What can hang from each mark:
W: V
S: C Y
C: K
D: K V
V: C D K S W Y

Known rows, with every way that one mark hangs from another:
D{K}: [-0.72  1.93 -0.47 -0.59  3.98  1.01 -2.10  1.14 -1.49 -0.12  1.69 -1.14
  0.40  0.31 -0.41  2.33 -0.37 -2.73]
S{C}: [ 0.65  1.44 -0.96 -0.49  2.04 -0.12 -2.73  0.25 -2.53 -0.84 -0.16  1.87
 -0.25 -1.00  0.80  1.84  0.95 -0.21]
W{V{C Y}}: [ 0.10  1.68 -0.11 -0.93  3.42 -0.10 -1.75  0.27 -1.65 -0.46 -0.68  2.09
  0.29 -0.65 -1.09  2.39 -0.35 -0.08]
D{V{K W Y}}: [-1.52  0.23  1.35  0.88  4.31  0.42 -3.09  0.44  0.34  1.56  0.75  2.91
 -0.97  2.58 -0.91  0.48  0.36 -1.37]
V{C{K} D S W Y}: [-4.25  1.48  4.96 -1.88  3.40 -1.69 -4.67  0.22  0.66  0.90 -1.99  1.75
  0.02  2.78  0.23  0.73  3.31  0.36]
D{K V{C W}}: [-2.43  1.37  2.41  0.32  2.64  1.38 -3.19  1.18 -0.11  2.11  2.29 -0.22
 -0.23  2.82  0.72  1.32 -0.99 -2.47]
D{K V}: [-1.10  1.63 -0.34  0.10  4.05  1.75 -2.27  1.31 -1.27  1.16  3.05 -0.78
 -0.14  1.92  0.29  1.91 -2.64 -3.81]
V{C D K S{Y} W}: [-4.00  0.03  4.71 -2.40  2.82 -1.83 -3.90 -2.45  0.91  0.85 -3.38  2.48
  0.58  2.47 -0.23 -0.25  4.32 -0.11]
V{C K W}: [-2.53  0.18  2.08 -0.22  2.42 -0.56 -2.99 -0.09  0.19  0.92 -2.46  1.97
  0.38  1.26 -0.93  0.41  3.23  0.06]
D{K V{C S W}}: [-2.69  1.45  4.57 -0.06  2.70  1.20 -3.77  0.72 -0.08  2.22  2.83 -0.50
 -0.51  3.42  1.24  1.04 -0.16 -1.32]
D{K V{W}}: [-1.30  1.13  0.67  1.02  3.25  1.63 -2.79  1.05 -0.65  1.85  3.09  0.01
 -0.15  2.02  0.38  1.44 -1.25 -3.15]
S{Y}: [ 1.51  1.04 -1.67 -1.88  4.22  0.23 -2.65  1.19 -1.01  0.53 -0.96  1.45
  0.79 -1.03  0.17  2.39  1.26 -1.65]
V{D{K}}: [-2.61  1.70 -1.10 -1.20  3.49 -0.07 -1.90 -0.34 -1.41 -0.55 -0.26 -0.77
  0.57  0.01 -0.94  2.09 -0.62 -3.94]
S{C{K} Y}: [ 1.90  1.27 -1.72 -2.01  3.85 -0.39 -3.43  0.76 -2.02 -0.32 -0.63  2.81
  1.30  0.51  1.94  1.53  1.40 -0.96]
D{K V{C S W Y}}: [-3.05  1.86  6.10 -0.37  3.69  1.01 -4.22  0.85  0.70  1.91  3.54  0.17
 -1.39  4.52  0.82  0.95 -0.04 -0.70]
D{K V{S{C} W Y}}: [-1.67  1.71  5.02  0.37  3.48  0.96 -4.19 -0.02 -0.34  1.00  4.77  1.23
 -1.70  4.06  1.35  0.68 -0.11 -0.54]
D{V}: [-0.02  0.95 -1.72  0.20  3.40  1.04 -2.35  1.69 -1.53  1.52  0.64  0.82
 -0.23  0.03  0.19  2.08 -1.60 -2.49]
D{K V{W Y}}: [-1.66  1.52  2.31  0.72  4.24  1.41 -3.25  1.20  0.20  1.55  3.78  0.60
 -1.01  3.18 -0.01  1.37 -1.14 -2.55]

Rows:
[-3.69  1.95  1.80 -2.43  3.51 -1.20 -2.99  0.21  0.03 -0.32 -2.33  1.04
 -0.68  0.90 -1.10  1.94  0.78 -1.44] | V{C D Y}
[-3.67  1.30  5.16 -2.55  2.49 -0.85 -4.16 -1.34  0.65  1.01 -0.70  0.32
  0.46  2.33  0.84  0.91  3.02 -1.01] | V{C D{K} S{Y} W}
[-1.81  0.05  3.80 -0.78  3.29  0.10 -3.90 -0.24  0.51  2.40 -0.25  2.43
 -0.20  3.21  0.79  0.12  1.64 -0.26] | D{V{C K S{Y} W}}
[-5.42  0.69  6.50 -1.68  3.38 -1.98 -4.09 -1.99  1.33  0.23 -2.36  2.52
 -0.97  3.46 -1.28 -0.29  4.03  0.78] | V{C D K S W Y}
[-2.91  0.59  5.21 -0.24  3.74 -0.03 -4.05  0.09  0.82  1.91  0.62  2.40
 -1.36  3.96 -0.05  0.06  1.42  0.47] | D{V{C K S W Y}}
[-4.79  1.85  4.25 -1.32  2.99 -0.77 -3.59 -0.38  1.05  0.24 -0.43  0.68
 -0.66  2.54 -0.88  1.23  1.63 -1.62] | V{C D{K} W Y}
[-0.69  1.45  0.26 -1.08  3.77 -0.78 -1.79 -1.51 -1.99 -1.00 -0.54  2.08
  0.24 -0.81 -1.29  2.01 -0.16 -0.69] | W{V{D S Y}}
[-2.68  0.49  3.04  0.16  3.70  0.13 -3.44  0.56  0.85  1.80  0.04  2.65
 -1.08  3.38 -0.58  0.36  0.61 -0.71] | D{V{C K W Y}}
[-2.39  0.63  1.85 -0.48  1.98 -0.99 -3.34 -0.86 -0.74  0.74 -1.66  1.14
  0.11 -0.63 -0.18  1.23  2.94 -0.63] | V{D S W}
[ 0.98  0.76  2.28 -1.01  2.75 -0.61 -4.58  0.07 -1.10  0.83 -0.02  2.92
  0.76  0.98  2.28  0.76  3.99  1.25] | V{S{C{K} Y} W}
[-2.56  2.28  2.92 -0.93  4.46  1.28 -3.09  1.55 -0.01  1.11  3.14 -0.36
 -1.13  3.85  0.15  1.75 -2.18 -2.57] | D{K V{C Y}}
[-1.88  0.50  4.70 -0.16  4.45 -0.71 -3.84 -0.54  0.61  0.41  0.00  2.78
 -0.94  2.41 -1.21  0.12  4.14  1.50] | V{K S W Y}
[-1.23  0.45 -0.84 -0.74  3.44 -0.91 -1.06 -2.77 -2.42 -1.09 -1.83  2.12
  1.22 -0.56 -1.65  1.08  0.11 -1.34] | W{V{D K S}}
[-2.50  1.26  4.55 -0.84  2.23 -1.63 -4.37 -1.72 -0.40 -0.49 -0.27  3.03
 -1.38  1.23  0.31  0.65  3.44  1.10] | V{D S{C} W Y}
[-2.26  1.00  3.10 -1.62  3.21 -0.53 -3.68 -1.42 -0.02  0.67  0.17  0.56
  0.57  1.30  0.45  1.07  2.65 -1.81] | V{D{K} S{Y} W}
